In the rows, zero is written as 128.
Known rows, with every way that one mark hangs from another
(zifus (melirev zudaz)): [138 147  84 113 154 107 131 147 140 140 117 109 136 138 121 129  99 135
 125 112 123 116 109 140 117 109 144 136 151 151 153 137 135 115 118 133
  92 151 116 127 107 150 176 130 106 141 145]
(tusi (lilu (kabi melirev) zibe)): [146 103 167 152  89  85 147  92 160 115 184 155 146  96 119 112  62 106
 131 163 117 148 157 158 133 104 102 106 127 133 156 118  89 130 100  71
 173 117 152 136 166 122 105 142  99 122 137]
(zudaz (kapila (ridama bovagu)) (melirev zifus)): [148 136 180 125 142 165 115 137 124 170 107 108 131 138 138 135 132 128
 123 109 106 106 126 118 115 127 162 123 118 119  65 141 148 123 158 210
 104 112 125 126  81  92  50 121 110 137 114]
(ridama (kapila (zudaz melirev))): [151 144 181 156 131 106 123 135  82 139 123 131 147 134 127 135 159 132
 121  86 107 108 118 108 113  91 158 131 128 120 108 144 164 138 133 150
 104 100 138 124  79 105  52 113 135 148 158]
(zibe (lilu betu (kabi melirev))): [142 110 142 151  97  91 138 115 156 103 167 138 139 114 123  98 147 107
 140 171 121 157 139 152 146 109 119 119 126 132 158 122  94 128  92  23
 170 112 141 137 154 125 170 143 116 134 110]
(melirev fiko (kabi lilu) (pigi zosu) zifus): [115 134  93  83 188 131 119 130 151 125  99 149 110 134 137 142  79 168
 128 140 126 111 143 140 126 160 125 112 154 137 133 127 147 133 132 160
 142 197 128 127 126 211  90 113 139  81 138]
(melirev pigi zifus (zudaz (kapila ridama))): [167 149 156  97 155 134 119 165 128 158 103 105  93 137 152 146 128 137
 132 132 106 101 101  98 119 122 151 116 146 127  62 135 151 104 139 215
  74 154 124 119 101 129 130 115 110 141 159]
(zoref (zifus (melirev kabi))): [ 92 138  87 103 141 108 124 135 147 140 108 131 180 135 112 116  80 128
 124 109 133 110 125 162 129 129 150 133 151 153 152 135 146 109 119 158
  98 167 117 123 113 178  95 125  97 125 115]
(lilu betu (kabi melirev) zibe): [144 101 149 154  99  85 135 105 175 103 176 139 144 107 126  97 104 104
 135 166 117 157 143 149 137 118 110 122 137 139 172 119  80 134  95  34
 158 105 141 135 174 123 142 140 103 136 114]
(betu (bovagu ridama) (lilu (kabi (melirev zudaz)))): [ 94 109 145 157 110 144 142 122 122  99 161 117 114 104 123 130 156 103
 132 137 145 154 113 124 149 135 120 147 100 117 156 121  86 146 150  89
 136 102 134 135 137  91 191 140 125 144 126]
(betu lilu): [143 129 114 145 100 120 135 119 139 116 118 130 128 121 118 138 106 116
 128 138 120 136 126 144 128  53 121  98 118 117 151 114 113 104 111 113
 135 132 116 136 131 117  97 134 129 139 105]
(ridama (bovagu betu) (kapila (zudaz (melirev fiko)))): [129 128 180 147 134 163 116 129  48 154 131 127 125 128 128 137 193 132
 116  91 135 115 129 103 116 158 144 158  95 112  93 136 165 143 163 154
 132  77 124 127 105  88  84 118 144 133 128]
(zoref (zifus melirev)): [117 129 103 107 126 110 122 150 148 142 118 116 163 137 117 122  55 123
 124 125 123 115 118 166 122  74 146 125 156 148 144 133 119 114 118 166
  78 158 116 129 102 162 109 127  82 134 108]
(zudaz melirev): [145 136 144 139 123 124 127 129 151 128 115 126 150 131 121 125  91 135
 125 108 113 114 142 141 120  78 144 121 134 146 172 136 154 139 122 111
 119 132 126 128  98 132  94 126 132 130 133]
(zoref (zifus (melirev fiko kabi (zudaz kapila)))): [100 151  95  79 196 108 118 144 121 166 113 113 166 142 121 117 146 148
 120 113 135  94 127 124 124 241 154 162 158 169 103 141 167  84 128 180
  91 180 128 111 105 185 130 122  80 111 143]
(ridama bovagu kapila): [141 130 108 148 112 132 126 119 118 133 119 124 112 127 114 139 135 114
 123 100 123 137  99 112 117  79 130 116 117  98  91 132 143 143 138 163
 110  85 101 128 134  83  90 132 156 157  94]
(melirev fiko (kabi lilu) zudaz): [126 148  79 106 156 112 134 121 122 133 110 135 136 134 121 129 151 146
 131 105 140 123 134 115 135 228 126 152 127 153 134 133 170 114 116 124
 156 157 116 116 134 171 126 134 139 106 148]
(zifus (melirev kabi pigi (zudaz (kapila ridama)))): [130 167 118  97 169 122 123 147 101 149 103 118 136 144 146 142 164 143
 124 103 129 106 109 100 121 157 146 149 166 139  73 143 178  89 134 186
  83 148 128 120 102 143 183 124 128 140 180]
(fiko (melirev kabi zudaz)): [132 156 100 120 169 104 134 126 113 123 107 124 141 130 124 129 133 141
 128 100 135 122 129 136 129 165 139 147 148 135 170 137 181 109 117  90
 133 157 128 115 121 155 170 126 165 127 182]
(zudaz (kapila ridama) melirev): [170 146 188 138 122 136 125 130 105 146 110 113 143 138 138 135 143 130
 124 101 106 114 134 107 120  92 150 133 130 129  88 142 164 117 131 166
 106 114 127 125  80 102  74 120 134 150 142]
(zibe (lilu (betu bovagu) kabi)): [116  99 100 152  76 120 133 107 184  83 159 130 119 130 117 104 163 105
 135 164 129 160 128 131 146  99 103 102 111 112 152 115  61 151 104  53
 147  99 137 138 158 102 174 134 116 139  74]
(bovagu (betu (lilu kabi)) (ridama kapila)): [112 102 118 173  83 159 145 127  57 114 167 129 121 121 117 143 164  88
 129 144 145 163 109 107 142  61 103 121  86  89 112 108  86 120 133 129
 143  75 117 139 141  53 113 134 148 155  74]
(kapila (ridama bovagu) zudaz): [162 139 177 138 120 140 120 118  96 141 113 122 104 123 142 142 154 114
 125  88 116 130  97 107 123  84 143 136 112  87  78 135 148 134 150 184
 104  88 102 128 110  77  81 123 151 165 131]
(fiko (melirev (kabi (lilu betu zibe)) zifus zudaz)): [118 128  94 123 149 101 132 126 142 123 123 133 151 144 128 114 140 143
 136 152 138 139 141 150 136 209 122 126 130 138 140 127  86 108 105  85
 173 155 151 118 158 162 168 129 111  96 160]
(kabi (lilu (betu bovagu) zibe) (melirev fiko pigi)): [107  98 137 128  73 123 119 117 164  98 136 142 111 117 141 108 127 136
 136 163 140 149 151 141 132 176  98 137 128 147 134 118  71 177 127  66
 158 112 145 135 175 150 180 146 125 101 126]
(zudaz kapila (melirev kabi pigi)): [121 152 142 131 136 127 123 129 157 135 103 138 148 133 131 130 135 147
 124 109 121  97 155 112 124 131 143 117 146 153 130 138 194 127 127 132
 115 143 142 122 105 140 111 117 147 122 153]
(tusi (lilu (betu bovagu) kabi)): [125  90 112 143  68 112 132  80 209  89 165 144 111 117 113 116 119 109
 129 156 127 151 133 132 142  88  99 103 110 114 152 112  83 180 108  59
 150 103 149 134 160 104 172 137 112 134  74]
(zibe (lilu (kabi (melirev pigi)))): [134 123 148 138 108 104 141 139 145 114 164 144 123 110 132 114 102 118
 137 167 123 140 147 147 138  75 120 108 149 137 159 122 113 111 109  82
 148 134 144 139 148 145 163 136 134 125 151]
(zifus melirev): [132 137  89 121 127 111 127 135 136 135 118 121 145 137 122 125  74 128
 124 110 120 121 120 153 117  70 139 125 157 144 157 134 132 129 115 123
  96 141 115 132 109 151 124 132 120 138 114]
(melirev fiko kabi pigi zudaz): [118 150 103  87 175 116 121 127 156 130  99 134 113 124 128 126 126 154
 127 113 137 108 135 112 124 210 127 146 155 157 162 128 190 115 131 113
 116 169 124 116 134 183 169 125 149 105 168]
(zudaz (kapila (ridama bovagu)) (melirev fiko zifus)): [143 130 182 103 163 166 106 132 111 182 110 107 125 134 139 125 139 142
 120 108 111 102 137 108 113 203 159 149 122 128  69 138 156 115 166 201
 115 124 124 124  84 114  48 119 112 116 118]
(kapila (ridama bovagu)): [155 132 143 131 108 150 124 116 127 133 112 118 107 125 132 138 119 111
 128 100 122 139 109 121 124  81 132 131 115  95  99 130 143 137 141 168
 113  97  96 130 129  89 103 134 154 158 103]
(kapila (ridama (bovagu betu)) zudaz): [159 132 180 147 102 175 125 126  68 141 121 119 101 123 146 147 169 106
 126 100 128 137 105 112 129  71 133 140  86  84  78 130 149 138 155 177
 117  75  94 132 122  57  93 126 146 167 107]
(zosu pigi): [159 133 118 118 152 118 130 117 162 125 118 118 120 126 122 140  75 117
 124 125 107 121 122 134 115  55 111 110 160 109 151 132 135 141 120 131
  96 148 121 134 121 145 108 131 143 144 111]

Rows
[109 105 116 159  80 142 121 113 122  95 117 116  97 136 116 129 192 108
 130 108 137 153  88  95 127  98 120 131  95  95 106 129 104 215 146 111
  97  66 120 129 130  69 141 134 168 156  65] -> (lilu (betu (bovagu (ridama kapila))))
[120 123  92 144 104  97 135 103 133 101 125 151 159 136 126 113 131 132
 134 140 141 155 155 152 139 153 103 127 130 129 146 124  94 124  92  62
 190 125 144 127 164 148 149 138 153 111 138] -> (fiko (melirev (kabi (lilu betu zibe))))
[120 115 126 165  80 179 140 127  91 116 120 122 110 123 123 147 129 103
 131 139 145 152 119 133 134  48 108 117  81  99 151 111 101 146 132 112
 139 108 104 139 132  81 119 138 154 141  69] -> (bovagu (betu lilu) ridama)
[129 138 179 143 130 135 116 140 102 140 125 135 118 130 136 143 159 136
 119  95 118 109 121 101 110  82 148 127 125 107  89 140 162 140 162 188
 101  87 140 129  99  92 107 112 152 144 166] -> (ridama bovagu (kapila (zudaz (melirev pigi))))
[121 144  92  77 175 109 117 155 140 147 118 116 117 135 135 128  88 156
 122 122 128 107 129 131 110 163 129 151 178 165 159 131 147 112 132 138
  89 171 126 126 115 184 215 129 117 110 174] -> (zifus (melirev fiko pigi zudaz))
[136 135 130  88 154 117 121 164 131 154 124 125 105 122 144 128 101 157
 137 145 128 108 137 139 123 207 148 142 151 166 127 133 145 120 139 136
 131 180 134 123 123 195 154 134 109  91 180] -> (kabi lilu (melirev fiko pigi zifus zudaz))
[116 128  98 129 130 111 133 129 122 132 122 144 166 136 126 118  82 138
 132 133 132 134 148 162 131 171 126 113 138 134 145 128 104 108 111 121
 172 160 138 124 139 170  71 128 130  95 151] -> (fiko (melirev (kabi (lilu zibe)) zifus))
[168 143 146 136 124 183 133 135  82 154 115  97  91 134 139 151 191 111
 126 118 133 134  96  95 127 107 134 144  94  99  50 133 147 123 146 192
 107  91  97 125 128  49 154 132 135 174 106] -> (melirev (zudaz (kapila (ridama (bovagu betu)))))
[140 124 151 109 146 112 116 135 136 156 115 124 123 110 131 114  84 137
 130 128 116 109 136 155 117 189 154 136 148 157 158 132 160 136 136  94
 125 162 123 125 112 186  65 134 113  99 124] -> (kabi (melirev fiko zifus))
[107  93 168 193  74 146 151 121  48 111 186 138 139 104 122 129 155  82
 131 162 147 173 122 126 141  89  95 133  86  97 119 110  56 119 132 101
 167  64 130 143 161  57 105 141 130 146 102] -> (bovagu (betu (lilu (kabi melirev) zibe)) (ridama kapila))
[130 129 161  81 205 140 107 144 171 134 104 128 110 131 138 136  41 175
 120 143 106  92 151 146 106 133 141 117 169 148 170 132 144 147 146 149
 106 194 145 130  88 198 106 104 117  87 159] -> (zudaz (melirev fiko (pigi zosu) zifus))
[161 131 149 144  96 188 127 124  86 149 118 108  97 129 138 146 168 105
 126 118 130 137 106 106 127  74 125 130  91  93  50 130 146 133 143 181
 113  81  92 131 129  51 101 134 151 170  74] -> (zudaz (kapila (ridama (bovagu betu))))
[149  92 127 147  84  88 141  79 203  97 180 150 135 113 116 108  86 104
 131 175 116 158 148 142 135  88  83  92 118 115 159 108  54 136  84  58
 169 109 151 135 183 105 139 136  95 127  91] -> (tusi (lilu betu kabi zibe))
[115 144  85 119 123 118 132 134 115 118 117 147 140 134 135 135 104 149
 134 118 145 130 145 143 136 120 122 128 155 133 147 129 163 119 116 115
 155 156 136 126 134 169 160 132 188 112 178] -> (fiko (melirev (kabi lilu) pigi))
[127 148  97 110 168 118 127 133 160 141  97 121 132 131 115 126 120 137
 130 111 121 104 114 132 126 179 153 117 137 147 156 135 167 112 125 126
 115 169 116 114 119 166  98 122 108 118 129] -> (melirev kabi zifus zudaz)
[104 100 146 175  84 126 131 115  90  93 164 129 104 133 126 120 252  99
 130 132 136 163  96  84 141 105 114 122  86  74  83 124  65 180 135 111
 127  51 144 134 137  46 141 122 147 156  91] -> (zibe (lilu (betu (bovagu (ridama (kapila zudaz)))) kabi))
[137 140 187 111 150 117 111 139 127 141 117 136 124 126 146 126 114 158
 120 106 115  96 150 120 112 150 143 141 154 148 158 133 175 133 141 135
 109 148 142 125  91 157 105 110 136 106 187] -> (kapila (zudaz (melirev fiko pigi)))
[136 114 141 155 110 102 143 113 129 115 168 138 144  99 122 124 103 107
 132 152 124 146 140 154 143  92 121 121 129 134 163 116 107  89 114  68
 160 121 133 138 144 133 117 139 117 138 130] -> (betu (lilu (kabi melirev)))
[ 85 139  71  93 121 116 124 155 143 132 115 144 171 142 125 129  79 140
 131 127 143 116 138 155 132 114 135 124 158 154 121 131 129 106 117 186
 109 174 128 128 121 191 129 127 104 110 139] -> (zoref (zifus (melirev (kabi lilu) pigi)))
[109 139 140 171 103 166 133 124  36 139 126 146 156 138 121 146 225 126
 124  85 146 123 131 108 130 137 143 144  76 106  65 141 163 138 152 170
 166  72 127 127 115  75  75 123 152 140 125] -> (ridama (bovagu betu) (kapila (zudaz (melirev (kabi lilu)))))
[134 107 103 158  86 146 145 122 125 112 164 131 130 116 115 132 111  99
 129 162 132 153 134 143 142  53 103 106 107 111 164 103  92  88 107  91
 157 115 118 140 153 102 122 132 118 143  79] -> (bovagu (betu (lilu kabi)))
[107 105 116 148  80 156 120 109 158  90 110 114  96 131 120 123 149 111
 132 117 137 147 106 118 135  92 117 131  96 108 152 125 103 223 140  88
 105  91 115 130 134  85 158 134 160 144  60] -> (lilu (betu (bovagu ridama)))
[115  97 167 190  87 146 149 122  38 112 178 139 129 116 128 139 184  86
 126 145 136 164 112 100 139  67  96 118  75  76  96 108  50 113 134 145
 151  61 130 139 150  35  75 125 126 156 110] -> (bovagu (betu (lilu kabi zibe)) (ridama (kapila zudaz)))
[112 130 136 123 148 125 124 123 122 160 120 139 180 141 123 111 131 153
 125 129 120 105 172 128 122 249 136 126 127 166 106 135 129 104 122 152
 166 158 151 119 113 165  11 119  92  78 135] -> (zudaz kapila (melirev fiko (kabi (lilu zibe)) zifus))
[ 97  80 119 159  78 140 134  98 179  80 165 125 116 125 116 103 128  98
 131 148 134 168 121 117 142 108  91 120 101 109 163 114  41 194 125  76
 130  80 135 134 171  75 151 132 126 144  68] -> (lilu (betu (bovagu ridama)) kabi zibe)
[119 149  83  92 156 118 130 134 139 127 108 140 119 133 129 132 136 155
 131 117 142 115 142 114 132 212 122 144 145 157 138 129 173 112 124 134
 143 166 126 117 144 180 163 131 149  97 168] -> (melirev fiko (kabi lilu) pigi zudaz)
[131 163 141 107 170 144 122 134  89 144 109 119 108 134 151 145 181 141
 126 105 140 119 117  96 130 169 135 156 145 106  66 139 185  97 153 184
 115 122 128 117 122 113 208 124 184 140 198] -> (fiko (melirev kabi pigi (zudaz (kapila (ridama bovagu)))))
[104 158  85  67 232 113 120 132 140 121 101 130 121 136 135 141  96 174
 118 121 135 104 132 135 115 172 130 148 187 154 162 136 167 111 134 135
 100 193 131 126 117 206 211 118 130 102 183] -> (zifus (melirev fiko kabi (pigi zosu) zudaz))
[143 132 156 108 166 132 114 140 137 172 112 115 138 137 127 117 105 153
 121 123 106  89 149 126 110 195 158 131 143 162 126 136 166 124 134 145
 115 162 141 120  82 160  36 117 100 101 123] -> (zudaz kapila (melirev fiko zifus))
[ 88 148 102  52 234 116 114 147 154 127 102 127 136 136 132 135  81 169
 118 134 135  94 129 146 119 175 137 148 184 155 147 137 150 106 137 178
  83 206 131 122 113 224 195 113  97  98 176] -> (zoref (zifus (melirev fiko kabi (pigi zosu) zudaz)))
[124 151  89  87 194 128 129 145 160 117  96 135 108 139 132 152  98 161
 132 143 122 109 119 135 126 118 133 100 145 132 123 134 140 126 127 174
 125 195 133 124 125 190 146 115 123 106 159] -> (melirev (kabi lilu) (pigi zosu) zifus zudaz)
[101 104 146 154 105 134 139 120 147  87 163 117 105 119 122 106 202 104
 139 156 144 164 112 120 153 157 118 142  95 118 146 127  71 180 131  47
 146  89 143 133 149  90 242 144 128 137 107] -> (zibe (lilu (betu (bovagu ridama)) (kabi (melirev zudaz))))
[138  93 151 141 117  94 128 118 186 119 171 135 147 110 127  93  82 109
 137 174 111 145 137 160 132 148 123 108 136 144 167 119  68 131 106  49
 152 125 145 131 162 142 108 134  75 118 105] -> (lilu betu (kabi (melirev zifus)) zibe)
[134 124 121  87 147 127 111 149 165 149 108 127 101 126 134 123  61 149
 128 137 117 103 131 136 114 151 131 116 161 150 157 121 152 130 137 136
 101 175 122 125 121 189  93 122 124  96 121] -> (melirev fiko pigi zifus)
[119  87 106 154  77 117 131  97 203  82 168 131 128 122 115  99 114 104
 128 155 124 160 130 130 139 109  93 106 121 124 166 111  52 161 107  60
 136  90 137 134 178 101 145 134 102 143  73] -> (lilu (betu bovagu) kabi zibe)
[126 142 147 149  97 194 130 119  62 148 112 128 153 141 133 146 203 121
 127 104 144 129 144 105 138 150 137 148  82 112  47 140 164 124 145 182
 163  90 116 128 114  70  92 132 149 141 108] -> (zudaz (kapila (ridama (bovagu betu))) (melirev (kabi lilu)))
[145 126 139 133 100  99 134 137 167 102 136 134 121 123 141 123 125 132
 141 170 130 144 136 139 133 125 111 124 130 148 133 125  82 134 104  92
 150 129 142 131 171 135 225 143 110 121 166] -> (kabi (lilu betu zibe) (melirev pigi zudaz))
[135 122 103 155  90 166 132 125  94 134 125 121 107 127 113 145 153 103
 125 115 137 140 101 117 123  62 123 118  96  96  92 126 136 148 142 151
 120  75  96 131 143  72 108 134 157 161  69] -> (ridama (bovagu betu) kapila)
[144 142 116  92 161 118 121 144 157 133 114 119  94 125 133 130 104 151
 127 128 123 110 126 113 116 159 125 140 157 153 157 126 164 124 128 133
 100 163 122 121 130 162 182 127 135 113 163] -> (melirev fiko pigi zudaz)
[132 156  89 111 171 113 133 149  89 156 113 121 145 148 133 134 154 150
 133 121 130 110 128 127 132 192 151 130 143 139  90 141 157  96 119 155
 146 173 142 114 110 159 121 122 132 114 170] -> (fiko (melirev (kabi lilu) zifus (zudaz kapila)))
[104 151  53  94 168 108 130 132 106 143 115 131 159 144 121 125 142 152
 126 102 145 117 136 131 127 237 138 165 150 167 137 138 154 103 118 129
 142 168 123 122 118 185 159 135 114 100 156] -> (zifus (melirev fiko (kabi lilu) zudaz))
[108  90 129 174  79 164 152 116 113 105 173 132 130 116 119 127 108  88
 130 167 141 173 131 133 144  66  79 108  82 101 165 100  45 115 120 103
 161  93 121 143 168  66 111 136 121 138  79] -> (bovagu (betu (lilu kabi zibe)) ridama)
[141 142 119  91 174 117 123 171 141 144 111 112 104 133 141 135  70 153
 131 140 121 104 122 146 116 123 145 117 169 137 163 130 143 109 136 139
 101 178 139 122 109 177 191 118 133 113 191] -> (fiko (melirev pigi zifus zudaz))
[120 127 178 177  99 169 129 126  49 138 137 133 132 125 124 152 204 115
 120 115 134 127 120 117 121  71 135 129  72  87  85 124 117 108 156 159
 146  64 130 136 110  52  93 121 130 148 122] -> (ridama (bovagu (betu lilu)) (kapila (zudaz melirev)))
